What can hang from each mark
mosibaz: biforu pegus
vagu: vamus
keso: vamus
pegus: mosibaz vamus
namif: vamus
pamem: vamus
vamus: biforu fivul keso pamem pegus
biforu: vamus

Every row comes from one small tree of marks. The marks that hang from a mark follow it in brackets, in alphabetical order. Every link used is in the known rows. Which tree was each row made from?
Known rows
pegus[vamus[fivul keso pamem]]: [ -4   4  13   0 -28   5  13  -9  -7  12 -28  22  27  -7  -9  20  -3  55
 -22   0  58 -39   6  -5   0   5  13 -22  11  31  11  -5   7   3  12  12
  -3   6  12   7  -2  74 -38   4  43  35  14 -27  24 -16 -29 -20]
vagu[vamus[fivul]]: [-26 -11  20   2 -21 -13  15 -14  -5  26 -13  24  29   3 -12  21  -3  33
 -14   9  31 -33  11  -2  -1   2   8 -24   9  20  18   5   9   2  11  11
   0   2 -10  -5  -7 -21 -23   5  61  17  17 -15  20  11 -27 -24]
keso[vamus]: [  2   3  -9   0 -35   6  -6 -17  -1  15 -16  12  18  14   0  18  -6  39
   0  12  29 -26  22  -7   2  -3  11 -24   5   8   7  -7  -4   7   7   8
  -1   9  -2  -7   6 -11 -12   4  13  20  20 -10  20  -5 -27 -15]
keso[vamus[biforu pamem pegus]]: [-16   9   7  14 -37  23   1  -1  -3   3 -21  12  35  12   7   6  -7  65
  -6   4  44 -19  17  -3 -19   2  17 -27   8   7 -16 -20 -17  14 -18  -3
  -2  19  21  50   9   3 -38   1  30  32  13  -4  23 -27 -35 -16]
mosibaz[biforu]: [  4  -1   6  -4 -14 -11  -2 -23   8  18 -25  11  31  36  -5  21   5  19
  -6  12  19 -32  30  -9   4   0   7 -22   4   4  12   2  -2  -1   3  15
   6  14   4  12 -13  30 -19  -1  26  16  21  -9  13 -14 -28 -20]
pamem[vamus[biforu keso]]: [ 11   7  -9  14 -15   0  -1  -9  -4  -3  -9  17  43   4  -5  12 -16   5
 -21  -3  36 -32  -7  -6 -26  -1  13 -33  -4   0  11  -8   8   7   1  14
  -3  22   6  38  25  28 -33   6  30  23  25  -5  20 -26 -27 -15]
keso[vamus[biforu fivul pegus[mosibaz]]]: [-31   8  12  19 -31  13   7  -2   6   6 -27 -28  32  -3  -9   6 -10  59
  -7  -3  34 -15   1  -6  -6  -4  24 -26  13   2  -2 -17  -3   9   5 -10
  -2   7  24  -3  -1 -27 -30   5  42  27  25   5  15 -11 -26 -18]
pegus[mosibaz vamus[biforu keso]]: [ 33   4   6   0 -19   5   1 -11   1   8 -28 -18  22  10  -5   9 -10  19
 -14  -4  38 -25  -5 -15  -4  -4  23 -26   1 -10   0 -17   6   7  16   9
  -2  27  13  -7   9  54 -28   3  26  19  28  -8  18 -31 -28 -10]
vagu[vamus[keso pegus]]: [-10  -4  14   0 -15   0  -2 -22  -8  20 -13  -3  43  -8  -5  10 -14  32
 -15   5  32 -24   6  -7 -20  -4  13 -31  -1  20   8 -12   6  14  -7   8
  -5  17 -12  16   3  31 -20   1  80  19  16 -10  12  -8 -30  -9]
namif[vamus[biforu fivul pamem pegus]]: [-46   6  17   7 -25   2  13   6 -10   1 -16  23  45  32  -4   2  -9  40
 -20   3  61 -32  19   1 -27   8  11 -28  10  19   0   5  -6   1 -16 -18
   0   7  28  39   1   3 -49   1  50  34  18 -12  24 -17 -30 -27]
pamem[vamus[biforu keso pegus]]: [-11  11  -1  16 -12   7  -5  -2  -2  -5 -12   0  49   6  -5   5 -21  16
 -23  -9  43 -23  -5  -7 -39  -3  17 -36  -5  10   3 -17   5  11 -10   7
  -5  23  12  48  27  39 -35   4  51  27  25  -3  15 -26 -28 -14]
biforu[vamus[keso pamem pegus]]: [-10  -6  27  -5 -15   9 -10  -9  -9   4 -25   6  39 -21   0   8  -8  44
 -20  -2  34 -30   8  -8 -19   2  15 -26   1  24   3 -13  -4  12 -15   7
  -5   9  12  40  -6  90 -40  -2  57  32   4 -23  13 -27 -32 -11]
pegus[mosibaz]: [  8   1  14  -8 -19 -18 -10 -18   9  13 -17 -10  27   7  -3  14  -4  14
 -13   6  14 -25  15 -14   6  -2  13 -25   1 -15   6  -9  -2   9   9   5
   4  11   6 -42 -13  -3 -22  -1  24  15  29  -7  11 -18 -24 -17]
keso[vamus[biforu]]: [  4   2  -3  11 -32  13   2  -7  -2   9 -20  11  20  22   1  12  -8  40
   1  10  34 -24  11  -5  -7  -3  13 -26   6  -7  -2 -10  -6   7   4   6
  -2  20   7  22  16 -15 -17   5   8  22  20  -1  22 -14 -29 -18]
mosibaz[pegus]: [-17 -10  10  -5 -18 -13  -6  -5  11  11 -17  12  23  33   0  14 -12  30
  -5  10  23 -26   8 -10   4  -2   4 -21  -3 -13   6  -7  -7   5   9  10
   5  15   6  17   1   8 -11  -3  17  19  21  -6  16  -5 -28 -22]
vamus[biforu fivul keso pegus]: [-31   7  20  14 -13   7  11   2   4   1 -23 -11  44 -20 -15   8 -15  60
 -18  -1  43 -25  -2  -7 -26  -2  15 -33   4  10   6 -13  11   5  -5   0
  -5  13  17  38  12  42 -27   5  68  34  23  -1  13 -16 -27 -13]
biforu[vamus]: [ -3 -13  18 -14 -13  -4  -6  -7  -5  11 -21  15  17  16  -1  15  -2  10
  -9   7  20 -33  14  -9  -5   0   7 -23   3   5  13   0  -2   1   4  16
   0   6   2  11  -3  37 -26   2  26  21  12 -23  16  -5 -26 -18]
keso[vamus[fivul]]: [-24   3  -3   6 -36   1   8 -10   0  16 -23   9  20   2 -11  21  -5  58
  -4  11  37 -30  16  -4   5  -1  10 -23  13  19  15   0   4   2  12   5
  -1  -1   3 -13   2 -16 -12   8  25  25  18 -10  21   5 -23 -21]
namif[vamus[biforu fivul keso pegus]]: [-31   7   3   8 -16   7  12  -3  -9   1 -18  -5  44  13 -14   0 -17  39
 -19   4  63 -29   3  -3 -31   1  12 -34   5  20  13   1   7  -3  -6 -15
  -4  11  16  31  15  29 -27   5  64  30  28  -7  18 -12 -26 -15]
biforu[vamus[fivul keso pamem pegus]]: [-34  -4  36   1 -15   6   3  -3  -8   3 -30   9  41 -37  -9  11  -5  55
 -23  -6  40 -31  -2  -5 -14   3  13 -24   9  33  10  -7   3   7  -9   5
  -5  -1  18  35 -13  82 -44   2  71  37   4 -22  14 -15 -29 -17]
vagu[vamus]: [ -1 -10  11  -3 -20 -13   2 -18  -6  26  -9  24  27  20  -4  17  -4  18
  -8  12  22 -31  16  -7  -5  -1   7 -25   2   8  10   0   2   6   2  13
   1  14 -15   2  -3 -13 -17   2  45  11  16 -14  18   0 -29 -19]

Write each row's tree
[-15  -6  35 -10 -18  -1 -14  -8   0   6 -26  -3  34   1   3   6  -2  22
 -18  -7  17 -22  12 -13  -6   3  21 -22   4   2  -4 -14 -13  14  -9   1
   1   6  22   0 -26  40 -50  -5  46  24   8 -20  12 -26 -31 -18] : biforu[vamus[pamem pegus[mosibaz]]]
[-52  10   8  20 -16  -1   7   9   1  -3 -14  10  43  25 -10   9 -12  23
 -22  -8  46 -27   1  -1 -35   1  14 -32   5  13   8  -8   3   4  -5   4
  -2   7  19  38  19  -3 -47   7  52  33  26  -8  18  -4 -24 -25] : pamem[vamus[biforu fivul pegus]]
[ 15   4  18   5 -22   5   5  -9  -1   2 -18  22  41 -23   0  11  -9  44
 -18   4  35 -33   4  -6 -14   3  12 -28   2  -7  -2 -11   0  11  -8   6
  -2  25  16  44   8  47 -38   1  32  29  16  -4  21 -40 -34 -14] : vamus[biforu keso pamem]
[ 32  -9  17  -4  -6  -3  -8 -28   6  12 -37 -15  35  -2 -10  16   3   8
 -12  -1   7 -27   5 -14  13  -6  19 -19   2  -1  17  -3   7   4  12  14
   3  12   8   1 -30  80 -24  -4  40   8  16  -9   7 -27 -27 -15] : pegus[mosibaz[biforu[vamus[keso]]]]
[-35 -22  26   3  -9  -6   7  -2  10  12 -40  19  24  44 -12  20   4  32
  -3   4  21 -29  -1  -6  17  -2   6 -11   9   8  22   7  -1  -6  18  13
   8   0  16  42 -23  53 -21  -3  38  20   9  -8  15   8 -27 -32] : mosibaz[biforu[vamus[fivul]] pegus]
[ 21   3   4  -1 -17  11   7  -6  -5   9 -24   5  21  17  -3  10 -13  26
 -12   1  50 -31   0  -9 -15  -2  15 -29   1   1   2 -10   7   1   6  16
  -4  25   7  28  21  67 -23   4  25  27  22 -14  22 -23 -29 -11] : pegus[vamus[biforu keso]]
[ -8   8  24   6 -19   9  -1  -5   1   0 -19   6  50 -24   2   4 -13  56
 -20  -1  41 -26   8  -7 -27   2  15 -31   1   4 -11 -21  -4  13 -21  -1
  -4  25  20  53   8  59 -37  -2  54  35  15  -1  16 -41 -35  -9] : vamus[biforu keso pamem pegus]
[ -5   6  -3  -1 -15   8  -1  -8 -10   0 -13  -8  43  22  -3  -3 -19  25
 -15   6  54 -29  12  -6 -35  -1  12 -35  -3   5   4  -4   2   1 -14 -13
  -4  20  11  37  18  34 -22   1  52  25  26  -6  17 -22 -28  -9] : namif[vamus[biforu keso pegus]]
[  6   9  29   7 -18   5  -4 -10   6  -1 -20 -17  53 -31  -1   0 -12  45
 -23  -8  29 -17   0 -11 -16   0  24 -29   1 -11 -10 -25  -4  20 -14  -7
  -1  27  26  22  -5  43 -43  -3  54  28  21   3  12 -49 -33 -10] : vamus[biforu keso pamem pegus[mosibaz]]
[ 20   3   9  -2 -21   2   2  -3   3  11 -26  -8  15  39  -1   9  -7  14
 -10  -1  36 -26   4 -13  -2  -1  21 -23   4 -14  -6 -13  -2   4  15   8
   1  21  18 -12   4  16 -32   1  12  19  29 -11  20 -22 -28 -19] : pegus[mosibaz vamus[biforu]]
[ 14   5   8   3 -16  -3  11 -25   8  17 -39 -18  29  10 -19  23   4  31
 -14  -2  35 -31   5 -12  19  -3  21 -19  11  21  18  -5  15  -3  26  10
   3   7  13 -23 -24  70 -25   1  43  15  27 -12  14 -15 -24 -20] : pegus[mosibaz[biforu] vamus[fivul keso]]
[-41  10  15  21 -38  20  14   4  -1   3 -24  14  37  -5  -2   8  -7  76
  -9   1  50 -22  11   0 -16   3  17 -25  15  18  -7 -15 -10  11 -10  -7
  -3   8  26  43   5  -1 -42   4  41  38  12  -3  25 -16 -32 -23] : keso[vamus[biforu fivul pamem pegus]]
[-12  -5  22   6 -26  -4  17 -15 -11  21 -17  33  43 -30 -11  20  -3  48
 -23   4  36 -36   1   0  -1   3  11 -23  10  26  17   0  12   7   3   7
  -3   7  -3  18 -13  23 -32   4  69  25   8 -13  21 -10 -32 -22] : vagu[vamus[fivul keso pamem]]
[  6  -9  24   2  -8  -6   7 -18   8  11 -41 -15  36 -14 -22  20   7  23
 -15  -3  11 -30  -2 -12  18  -6  18 -18  10  12  25   3  15  -2  17  10
   3   2  12  -6 -34  70 -28   1  50  15  16  -8   9 -16 -24 -22] : pegus[mosibaz[biforu[vamus[fivul keso]]]]
[ -6  11  11  13 -37  16  -5  -6   5   3 -24 -10  38   1   7   2  -8  54
  -7  -4  33 -13  11  -8  -6  -2  24 -25  10  -3 -20 -24 -18  19 -10 -11
  -1  19  28  15  -5 -12 -40  -1  31  26  17   3  19 -38 -33 -15] : keso[vamus[biforu pamem pegus[mosibaz]]]
[-25 -10  24  12 -19  -7  22  -1  -6  20 -15  25  31  14 -12  14  -5  32
 -11   6  34 -32  -2  -1  -9   0  10 -27   8   2  12   6   7   0   6   8
   0  13   0  27   3 -27 -30   7  57  21  16  -5  21   1 -30 -26] : vagu[vamus[biforu fivul]]
[-30   8  28  14 -19   8  11   0   0  -1 -22   4  51 -33  -9   7 -11  68
 -24  -4  50 -28  -2  -2 -23   4  15 -31   7  15  -3 -15   4   9 -15  -2
  -4  14  25  49   5  51 -43   3  68  42  17  -6  18 -31 -32 -16] : vamus[biforu fivul keso pamem pegus]
[-19   8   3   3 -39  13  -8 -12  -1  10 -19  11  33   9   6  11  -6  60
  -8   6  39 -21  28  -3 -11   1  14 -25   8  23  -8 -17 -16  15 -14  -1
  -2  10  12  19  -2  10 -32  -1  33  29  11 -10  20 -17 -32 -16] : keso[vamus[pamem pegus]]
[-33  12   7  16 -11 -13  -1 -17  14   7 -24 -13  51  29 -17  18   1  10
 -22 -11  25 -22  10  -6  -3  -1  20 -23   8  20  16  -7   5   5   8   2
   6  -3  19  -8 -23   7 -47  -1  58  19  27  -6   8  -7 -23 -28] : pamem[vamus[fivul pegus[mosibaz[biforu]]]]
[ 20   4  17  -2 -28   5   2  -3   2   8 -24  11  22  26   5  10  -1  21
 -15  -4  39 -28   8 -10   0   4  21 -21   8 -12 -13 -15  -9   9   6   5
   2  22  26   3  -6  25 -47  -1  12  22  21 -14  23 -38 -33 -22] : pegus[mosibaz vamus[biforu pamem]]
[ -8   4   6   8 -25   2  19  -4 -13   2 -18  31  44   2 -12   7  -8  41
 -23   7  60 -40   8  -1 -16   6   9 -28   9  13  13  11   7  -1   0 -11
  -2  13  19  32   4  27 -37   4  43  31  18 -11  25 -26 -31 -22] : namif[vamus[biforu fivul keso pamem]]
[-19  -6  14   4 -27   5  11  -3   1   9 -31  27  25  10  -7  17  -9  66
 -16  -1  55 -34  -9  -6   8   2  11 -16   8  17  10 -10   1   2  16   8
   1   7  18  25  -3  72 -30  -1  38  33  13 -20  24 -11 -31 -25] : mosibaz[pegus[vamus[fivul keso pamem]]]
[-18   2  12   5 -21   3  17   4  -3  11 -26  16  13  37  -9  15  -6  34
 -12   3  53 -36   3  -4 -11   3  13 -24  11  10   5  -1   6  -6  14  11
   0  13  15  17  12  25 -35   7  27  33  22 -20  24  -3 -26 -23] : pegus[vamus[biforu fivul]]
[ -9   7  20  -4 -19   3  -8 -16   1   6 -18   3  47 -24   0  10 -10  58
 -22   1  36 -27  16  -8 -19   3  13 -30   0  17  -2 -19  -3  13 -18   3
  -3  16  11  27  -2  63 -34  -2  59  32  16 -13  14 -31 -32 -10] : vamus[keso pamem pegus]
[ -2   4  17  10 -25  12  20  -2  -8   6 -29  24  29  -5  -8  16  -6  54
 -21  -1  61 -36  -4  -3  -9   4  15 -25  12  16   3  -9   8   0   7   9
  -4  15  21  38   9  67 -45   5  39  37  15 -17  27 -26 -32 -19] : pegus[vamus[biforu fivul keso pamem]]
[-13   7   0  19 -16  -3  12   1  -1  -3 -14  19  44  -7 -16  16 -13  18
 -24  -6  46 -32 -15  -3 -23   0  13 -32   3  10  20   0  17   3   9  11
  -4  12  10  31  21  22 -37   9  45  28  25  -4  20 -14 -25 -21] : pamem[vamus[biforu fivul keso]]
[ -9   3  -4   6 -18  -2  16  -4 -11   4 -16  12  36   9 -15   6 -11  33
 -19  10  57 -40   3  -3 -18   1   9 -31   5  11  21  11  14  -7   7  -8
  -3  13  10  21  12  18 -25   7  42  23  27  -8  22 -13 -26 -19] : namif[vamus[biforu fivul keso]]
